Every row comes from one small tree of marks. The marks that hang from a mark follow it in brackets, in the order of their numbers. Every link used is in the known rows. Which tree was each row made from?
Known rows
Q_312[Q_204[Q_21[Q_467] Q_369[Q_172[Q_546 Q_971]]]]: [-20.4 -15.5 -20.5  48.1  -5.9 -37.3  -4.1  16.5  16.4   5.9   1.6  -8.8
 -14.0 -30.7 -43.4  36.1 -22.5  -6.5  -4.9  43.6  -0.8  40.7  -1.9  14.4
   1.3 -26.0  21.4 -54.0]
Q_204[Q_369[Q_172[Q_312 Q_546[Q_214]]]]: [-39.7  23.0 -29.9  24.5   1.3  13.0  -8.1 -28.6   8.0 -11.2  10.2 -14.8
  18.4   1.8 -50.2  41.6 -25.6 -20.3  34.1  13.0 -24.5  35.4  13.3  -6.2
   0.7  -9.5  12.8 -19.0]
Q_369[Q_172[Q_312 Q_546[Q_442 Q_467] Q_971]]: [-52.3   9.8  13.3  26.3   5.1   5.2   1.8 -16.3 -23.4 -18.9  -6.3  -8.6
  -6.5 -19.5 -18.6  15.0  -9.6 -10.3   6.2  24.1  -5.1  44.2  32.0 -22.8
   2.8 -42.0  -8.2 -24.1]
Q_467[Q_21[Q_742] Q_546[Q_442[Q_312[Q_204[Q_369]]]]]: [ 16.8 -18.8 -31.4  20.9   1.3  10.2   2.3   0.6  17.1  33.8 -25.0   4.3
 -18.3 -32.8  -3.2 -33.9  18.4 -20.1  -7.0 -42.6   9.9   7.5  -8.5  10.3
  47.6 -16.0  17.3  25.3]
Q_21[Q_467 Q_742[Q_971[Q_172]]]: [-14.1 -36.6   0.3  35.7 -12.9 -15.3  -2.8  18.1   5.0  20.2   5.8  20.1
   5.5 -30.0  -5.9  -0.5 -12.0 -18.0 -36.6  14.7  -0.7  15.3   6.1 -31.1
   5.4  14.5  37.0  12.9]
Q_312[Q_204[Q_369[Q_172[Q_546[Q_442 Q_467] Q_971]]]]: [-33.9   5.6 -16.2  19.3  -9.9 -12.4  -5.7   3.1 -11.1  -4.9 -23.6  -4.5
 -26.9 -28.1 -22.4   2.0 -21.1 -38.8  22.5  11.9   2.7  50.0   0.6 -15.9
  12.1 -47.6  21.1 -37.8]
Q_204[Q_21]: [  7.2  -2.0  -0.8  13.0   6.5 -18.2   4.7   9.5   9.5  -5.3   0.8  -5.1
  -3.0 -10.5 -16.7  13.4  -0.2  13.7  -8.9  10.7   4.0  -2.1   5.1  20.9
  -3.7 -10.9 -13.2  -0.8]
Q_172[Q_312 Q_369 Q_546 Q_971]: [-32.3  -1.8  13.2  43.3 -22.4   6.7   4.4 -31.8  -9.2   7.6  23.9 -10.2
  25.5   1.5 -18.4  18.1 -23.6   6.9  -7.9  25.5 -22.0  38.6  22.0 -30.9
   8.0  -1.1  -5.0 -28.2]
Q_971[Q_172[Q_369 Q_546]]: [-31.5 -15.0  -4.7  27.7 -14.9   5.3  -5.8 -12.7  34.4  22.6  21.1 -32.4
  22.7   1.7 -15.7  18.3 -30.4 -23.4  23.1   2.5 -20.7   6.5   7.1 -18.4
  19.7   0.7   5.9 -22.5]
Q_214[Q_312 Q_546[Q_467[Q_21[Q_742]]]]: [ -9.6 -16.5  -7.2   9.1  -9.1  -7.6  32.2  11.4   1.9   5.1   3.5  -5.2
 -18.5  -7.3  16.0  -6.0  20.7 -12.2 -11.5   5.4  -5.9  -0.3  15.0  12.2
  43.8  -9.2  17.6   9.6]
Q_21[Q_467[Q_546[Q_214 Q_442[Q_312[Q_204[Q_369]]]]] Q_742]: [  9.0  -3.1 -60.5   9.7  -4.2  13.2 -10.2  13.6 -13.1  22.9 -31.8  14.3
   2.8 -47.4 -41.1 -25.3  15.0 -32.8 -15.1 -27.2  20.9  41.1 -17.8 -20.3
  50.1  -1.9  55.1   7.6]
Q_971[Q_172[Q_312[Q_204] Q_369 Q_546[Q_214 Q_442 Q_467]]]: [-43.2   1.9 -32.6  13.2  -1.4   5.0  -1.5 -12.3  -9.4  -7.2  -8.9 -25.9
   7.6 -24.2 -46.7  32.2 -19.2 -24.7  36.0   6.0  -4.7  44.7  22.0 -50.0
  44.3 -26.8  15.7 -25.1]
Q_21[Q_467[Q_546] Q_742[Q_312]]: [  2.6 -22.6 -15.9   0.4  -6.2  13.9  -5.5  -0.5   8.2  16.3   9.1 -19.4
   4.7 -22.6  -5.8  -3.1   2.6  -8.8 -21.7 -12.9   9.9  19.4   4.2   5.9
  27.3  25.9  28.2   7.8]
Q_546[Q_214[Q_312]]: [ -6.9   9.4 -28.6   3.6   5.1  10.2  11.4  -0.8  -9.8  -7.1   4.2  10.3
  -2.3   2.4 -22.6  11.4   0.3   0.7   4.5  16.2  -2.6   8.7   3.4 -16.6
  16.9 -11.4   4.6  -6.7]
Q_312[Q_204[Q_369[Q_172[Q_546[Q_442]]]]]: [-27.0  -3.6 -19.3  17.1  -7.6  -1.1  -8.2   1.8  14.2  -2.2 -16.3 -20.5
 -10.1 -21.0 -17.9  17.0 -20.5 -43.6  30.3 -24.0 -12.5  25.5 -20.5  -1.3
  21.1 -28.7   6.6 -32.3]
Q_442[Q_312[Q_204[Q_21 Q_369[Q_172]]]]: [ 10.7 -17.2 -36.9  21.7   0.3 -25.7   2.0  -0.8   6.0   7.6   9.0   1.2
 -30.7  -3.1 -27.8  29.7  -0.4   2.2  -1.1   8.7 -12.1  16.4  19.4  18.5
 -11.1 -38.0  -7.5 -17.2]
Q_204[Q_21[Q_467 Q_742[Q_312]] Q_369]: [ 18.9 -18.2 -26.5  24.7 -22.8 -20.9  -5.3  19.8  -4.0   9.5   7.5   3.1
  -4.4 -25.6 -30.4  10.9 -11.8   4.5 -30.9   0.0   4.6  27.3  18.1   0.1
  14.1  19.6  28.3   2.5]
Q_21[Q_467 Q_742[Q_312[Q_204] Q_971[Q_172[Q_546]]]]: [-34.2 -56.8 -16.3  29.7 -20.0  -8.2  -3.8  -0.3  11.4  14.6  16.7 -14.3
 -24.9 -29.8 -11.5  30.9 -28.1 -13.5 -26.0  17.1 -18.3  43.2   7.1 -27.3
  24.7   0.4  18.8  -9.5]
Q_21[Q_742[Q_971]]: [ -9.8 -14.7   7.9  24.9 -12.4  -7.7   3.7   0.7 -12.4   6.4  -5.6  21.2
   3.1 -19.3   8.5 -10.9 -10.1 -14.2 -32.5  -4.1  -3.2  19.6   0.3 -20.4
  -0.7   8.6  11.0  19.9]
Q_971[Q_172[Q_369 Q_546[Q_467]]]: [-32.4  -7.9 -11.9  10.9 -12.7  -1.5  -4.0  -7.7  17.3  17.1  16.2 -32.4
   9.8  -0.3 -14.3  18.8 -19.3 -27.2  30.1  17.8 -12.1  24.2  23.7 -20.4
  24.2  -7.5  23.1 -23.3]
Q_467[Q_21[Q_742[Q_312[Q_204] Q_971]] Q_546]: [ -6.0 -32.2 -17.0  15.7   9.5   3.4   1.9 -13.7  20.6  25.6  -7.0 -14.2
 -35.2 -24.3   9.8   4.4  -8.3  -7.5 -16.6 -10.4   9.6  19.6   6.2  18.6
  23.6  -7.2  -3.1  26.3]
Q_971[Q_172[Q_312 Q_369 Q_546[Q_442 Q_467[Q_21]]]]: [-37.4  -3.0  -0.1  25.2   5.9   2.1  -0.9  -4.0  12.2  21.3  -3.1 -27.3
   4.5 -14.7 -15.4  22.2 -11.1 -11.3  30.1   4.3  -6.3  17.9  39.5 -26.5
  39.7 -21.8   1.4  -8.3]
Q_442[Q_369 Q_546[Q_214[Q_312] Q_467]]: [-18.9  15.8 -55.3  -3.4  -6.0   6.4  13.2  -3.3 -29.7  29.5  -0.1  19.9
  -4.6   6.7 -25.1   4.9  23.7 -38.0  19.8  24.7  16.3  37.2  -0.3  -6.0
  19.6 -11.9  36.1   3.7]
Q_971[Q_172[Q_546]]: [-32.0 -17.9  -2.9  17.4  -1.3   6.7   1.2 -12.9  40.6   6.2  18.3 -25.0
   2.8  -5.1 -12.2  14.7 -18.0 -12.8  16.0  12.7 -20.2  -0.3   0.1  -2.6
   9.3  -9.8  -1.6  -9.4]
Q_442[Q_546]: [-14.0   0.3  -5.8   8.2   2.5   8.0   6.3  -4.9   6.4  13.4   5.3 -11.5
   4.6  -0.5  -2.1  -6.4   9.9 -24.1  -1.0   0.4   6.7  12.2 -17.2  15.4
   3.1  -6.0   5.0   4.9]
Q_369[Q_172[Q_312[Q_204] Q_546[Q_214 Q_467] Q_971]]: [-52.1   9.8 -18.9  20.8  17.5  -0.7   5.1 -28.7 -23.3 -31.8  -1.1 -15.8
 -13.4 -15.3 -42.1  37.8 -11.3  -2.2  19.1  50.3  -0.1  54.5  27.5 -17.5
  -2.5 -44.9   5.6 -33.1]
Q_312[Q_204[Q_21[Q_742[Q_971[Q_172[Q_369 Q_546]]]]]]: [-29.0 -45.6  -5.5  61.0 -21.1 -28.2   5.7  -1.3  31.5  12.9  11.7 -22.6
   6.8 -35.7 -21.0  32.4 -35.1 -21.9 -18.4   9.9 -17.2  29.7   1.9 -16.1
  22.1  -9.5   3.0 -12.9]
Q_312[Q_204[Q_369[Q_172[Q_546]]]]: [-22.1  -8.9 -21.2  17.9  -9.1  -7.8  -7.1 -11.9  25.2  -2.4   6.0 -22.6
  -9.0  -3.6 -16.8  28.1 -18.0 -31.2  29.6  -2.7 -20.9  23.6 -13.8  10.5
   6.8 -16.1  13.6 -34.6]

Write each row's tree
[-31.6   7.5 -10.6  10.4  -8.8  10.3  -0.8   0.2 -34.6  12.9 -11.5  11.1
 -21.8 -18.5  -9.3 -22.9   5.0  -4.3 -11.0  27.1   1.7  50.0  26.5 -27.0
  17.3 -47.8  -4.3  -8.8]  Q_172[Q_546[Q_442[Q_312] Q_467] Q_971]
[ -4.3  -3.6 -56.6  14.6  17.8 -13.5   2.8  20.7 -11.2  20.0  -1.4  -6.0
 -16.2 -24.7 -49.1  19.6  29.0   0.8 -22.3  31.2  24.0  38.8  -3.7  15.8
  17.5 -31.5  13.8 -11.4]  Q_442[Q_312[Q_204[Q_21[Q_467]]] Q_546[Q_214]]
[-30.7 -20.1 -20.0  13.1   5.9 -11.9   5.0  -9.1   7.9  25.0 -15.5  -2.9
 -25.6 -17.9 -14.1  29.8   8.7  -5.8  31.6   5.7   0.0  17.1  18.8 -13.0
  36.6 -27.9   0.4  -0.9]  Q_971[Q_172[Q_312[Q_204] Q_546[Q_442[Q_369] Q_467[Q_21]]]]
[ 11.1 -18.2 -29.1   7.8  -6.1  -8.4   3.8  16.1 -38.7  35.9 -37.4  23.4
 -30.8 -26.8   8.6 -21.7  35.0  -9.1 -15.1 -24.3  24.8  15.9  19.9 -13.3
  35.5 -20.9  14.5  20.9]  Q_546[Q_442[Q_312[Q_204] Q_369] Q_467[Q_21[Q_742]]]
[-40.0  23.4 -57.3  32.2  16.3   7.2  -0.9  -4.6 -27.2  57.2 -21.6  12.6
 -18.0  -0.4 -33.0  -3.4  16.7 -29.5  11.2  40.2  34.8  37.7  40.5  10.8
 -12.4 -50.2  20.0   6.0]  Q_442[Q_312 Q_369[Q_172[Q_971]] Q_546[Q_214 Q_467[Q_21]]]
[  1.6 -31.7   0.7  33.2  -5.3 -33.6  14.1   9.0  -3.0  -7.3  -8.0  10.9
 -17.5 -35.5  -6.4  10.4  -7.0   0.6 -41.0   5.4   4.1  21.8  -4.3   1.3
   0.6 -12.1  -4.0   9.5]  Q_312[Q_204[Q_21[Q_742[Q_971]]]]
[  0.9   6.2 -32.8 -13.7 -15.6   3.2  -6.3  11.6 -46.7  38.4 -23.4  34.3
 -19.3  -2.8  -2.3 -13.2  25.3 -14.9  -0.3  -5.9  11.5  29.3  25.1 -23.7
  13.9 -19.9  11.0  11.5]  Q_546[Q_442[Q_312 Q_369] Q_467]
[-31.7   1.0  -3.3  27.5 -10.2  21.2  -0.9  -4.0 -17.2  14.4  -6.2   7.5
 -10.5 -17.2 -12.5 -20.5  -3.2  -2.7 -17.8  14.3  -7.0  34.8  12.2 -22.7
  15.4 -38.8 -19.8 -11.8]  Q_172[Q_546[Q_442[Q_312]] Q_971]
[ -6.6   9.7  -6.1   3.4  28.1  12.5  -2.4   9.1  30.7  23.6 -31.9 -14.7
  -8.3 -23.0   1.6 -18.9   8.9 -12.9  14.6 -25.9  24.0 -11.9 -10.9  27.0
  32.6 -15.4  -5.3  16.2]  Q_467[Q_21 Q_546[Q_442]]
[ -2.5 -39.6 -13.5  11.6 -18.7 -13.8  -5.6  13.3 -25.9   8.8  -2.6  11.2
 -26.7 -26.5   0.0  15.0 -10.3  -0.8 -42.7   5.9   4.1  44.2   8.0 -26.1
  13.9   8.8  20.2  -1.7]  Q_21[Q_467 Q_742[Q_312[Q_204] Q_971]]
[  3.0  -9.8  -7.9  43.6  -9.2 -22.5   2.3   5.7  18.8  -8.2   0.9  -7.0
   9.2 -22.1 -23.7   8.2 -14.3 -19.4 -10.6 -13.1  -3.8   0.2   8.0  15.4
  -9.2   0.1  13.9   0.8]  Q_204[Q_21[Q_742] Q_369[Q_172]]
[-38.2 -10.8 -30.3  18.0 -17.7   1.5 -15.0  -4.5   1.1  14.6 -12.1 -10.5
 -36.9 -16.8 -18.0  37.9 -44.1 -42.1  15.5 -10.4 -19.1  60.0   3.0 -13.8
  11.3 -37.8  -4.5 -25.1]  Q_742[Q_312[Q_204[Q_369[Q_172[Q_546[Q_442]]]]] Q_971]
[-47.3  -6.1  18.3  42.4   2.3   5.7   6.2 -35.7   5.0 -13.8  21.8 -14.0
   8.7  -2.6 -17.9  27.3 -18.2   5.6  -0.1  32.4 -20.8  26.0  23.3  -6.9
 -15.9 -22.9 -16.8 -25.8]  Q_369[Q_172[Q_312 Q_546 Q_971]]
[-10.3 -30.6 -20.1  26.1 -15.2 -22.8   7.1 -25.5   9.7  12.0  19.5  31.5
 -22.2  -2.2 -20.3  33.7 -23.2  -4.3   1.5  18.7 -33.2  27.2  13.4 -31.2
  -9.7  -9.7  14.6   8.6]  Q_742[Q_971[Q_172[Q_312[Q_204[Q_369]]]]]
[-13.2 -14.9  -2.4  56.7 -12.2 -31.0   7.0 -12.6   3.1  -4.0  11.3  20.1
   4.0 -19.1 -26.5  32.1 -20.3  -9.0 -27.7   8.1 -18.2  30.1  25.3  -4.3
 -21.4  -3.3   5.4  15.2]  Q_204[Q_21[Q_742[Q_971]] Q_369[Q_172[Q_312]]]
[  6.6 -19.6 -30.0  -7.1  12.2 -10.2  -3.5  21.1  13.6  10.2 -18.4 -25.9
 -31.9 -39.0 -26.7  23.8   4.0   4.5  -9.8  -7.1  22.3  24.6  -4.6  21.7
  37.4 -18.9  -1.8 -16.6]  Q_742[Q_312[Q_204[Q_21[Q_467[Q_546[Q_442]]]]]]
[  3.6 -16.0  -0.9  13.8 -13.1  -6.4   6.6 -19.8 -17.7  -2.5  14.5  -7.5
  11.4   6.3  -6.8  30.1  -3.0   7.7  -0.9  -5.9 -12.4  16.9  12.5 -23.2
  11.1   5.7  -2.1 -20.4]  Q_172[Q_312[Q_204] Q_369]
[-43.6  -1.8   9.1  36.8   0.2   5.3  -2.5 -15.0  14.3  -6.0   3.8 -20.5
   1.6  -7.2 -10.4  12.2 -25.9 -13.5   4.2  28.5  -9.3  18.7   6.9   2.2
 -12.2 -26.4  -7.7 -29.7]  Q_369[Q_172[Q_546 Q_971]]
[ -5.8  -8.8 -14.8  34.3 -11.1 -17.4   1.5  -8.8   0.3   0.9  -4.7   8.1
 -17.7  -6.1 -17.7   8.8 -22.4 -14.2   3.8  11.3  -3.6  17.3   1.3  -5.0
 -18.2 -26.4  16.8 -26.0]  Q_312[Q_204[Q_369[Q_172[Q_971]]]]
[ -9.2  22.3 -58.5   1.6  20.3  27.9 -11.8   1.2   0.1  61.9 -45.6  12.8
  -6.3 -15.3 -26.6 -13.5  16.9 -18.6  16.4 -18.6  30.7   9.7   9.8  10.8
  31.8 -19.5   4.9  27.1]  Q_467[Q_21 Q_546[Q_214 Q_442[Q_312 Q_369]]]
[ -1.8 -25.6 -30.0  41.8  -8.1 -26.1   6.0  -5.7 -13.1  27.4  -0.8  17.3
 -29.4  -5.0 -24.2  23.5   2.3  12.5 -20.5  28.8   4.9  17.0  29.3   9.8
 -25.8 -44.1 -17.7 -21.2]  Q_442[Q_312[Q_204[Q_21]] Q_369[Q_172[Q_971]]]
[  2.6 -53.4 -10.7  44.8  -2.3 -22.3  11.4  -8.0  35.9  11.4  26.1 -26.3
  25.4 -35.9 -34.3  33.6   2.0   4.4 -23.2   0.9  -0.9   9.1   9.8  -4.9
  33.5  15.3  25.6  -8.2]  Q_971[Q_172[Q_312[Q_204[Q_21[Q_467[Q_546] Q_742]]] Q_369]]
[-40.7   7.0 -39.5  28.0 -10.1  29.1 -11.9  -2.9   5.9  29.4  -7.1 -20.9
  18.3 -14.3 -45.1   6.2 -24.5 -31.1  19.9  -5.1 -10.6  27.9  22.3 -43.8
  34.8 -27.3   2.0 -14.9]  Q_971[Q_172[Q_369 Q_546[Q_214 Q_442[Q_312]]]]
[-15.8   8.2 -11.0 -11.8   5.5 -11.2   7.8  15.9   8.8  15.2 -16.7 -13.8
 -21.2   3.8   6.3   4.9  10.7 -13.0  11.3  11.6   7.1   2.2  13.8  28.3
  23.5 -17.5  11.6   5.0]  Q_214[Q_546[Q_467[Q_21]]]
[-27.0  12.1 -65.6  24.1   1.6  -1.6   3.1 -15.1 -31.2  19.3  -4.6  10.3
 -30.8  -6.8 -46.7  -3.5   3.7 -38.3   9.1  37.4  14.1  60.9  19.8  -7.1
 -10.9 -57.2  37.2 -13.7]  Q_442[Q_312[Q_204[Q_369[Q_172[Q_971]]]] Q_546[Q_214 Q_467]]
[ -2.8   0.1 -18.1  -6.4   8.7  26.6  -3.1  -5.0   4.9  23.8  -8.9  -0.1
  -9.3 -12.2  -2.5 -21.7  17.2 -12.3  -3.9 -20.8   5.4  13.0  -2.3   4.2
  24.2 -20.6  -7.1  14.9]  Q_467[Q_546[Q_442[Q_312]]]
[-27.9  11.0 -42.4  24.0  13.9   4.4   4.0   4.9 -29.5  37.4 -17.6  15.5
 -17.7 -22.2 -14.6 -22.0  21.6 -28.5 -22.5  21.2  27.1  49.3  25.1  -1.9
  15.3 -30.0  25.9  43.2]  Q_442[Q_312 Q_546[Q_214 Q_467[Q_21[Q_742[Q_971]]]]]
[-18.4  11.9 -59.4  26.8   6.5  17.5  -7.6 -14.3  -2.6  19.2 -30.2   8.9
 -17.6 -25.2 -45.9  -9.7 -12.5 -33.2  11.0  -2.5  13.1  37.4   4.5 -11.0
   7.9 -53.6  17.6 -11.7]  Q_467[Q_546[Q_214 Q_442[Q_312[Q_204[Q_369[Q_172[Q_971]]]]]]]
[-33.7 -11.8 -60.7  15.5  -9.2  17.1  -6.5  -8.5   1.3  33.5 -20.6   4.3
 -11.3 -18.4 -41.1  13.1  -5.9 -26.1  19.8  -3.7  -6.0  26.4   2.0 -27.9
  30.3 -33.4   1.8  -6.7]  Q_971[Q_172[Q_546[Q_214 Q_442[Q_312[Q_204] Q_369]]]]
[  8.4 -15.9 -17.5  -2.6   0.3   5.4   2.6   6.7 -25.0   5.4 -15.7   7.0
 -27.1 -12.8  -1.2  -7.5  18.6   1.2 -13.8 -19.2  -0.9  15.4   2.6 -15.6
  20.1 -33.1 -13.6  -4.0]  Q_546[Q_442[Q_312[Q_204]]]
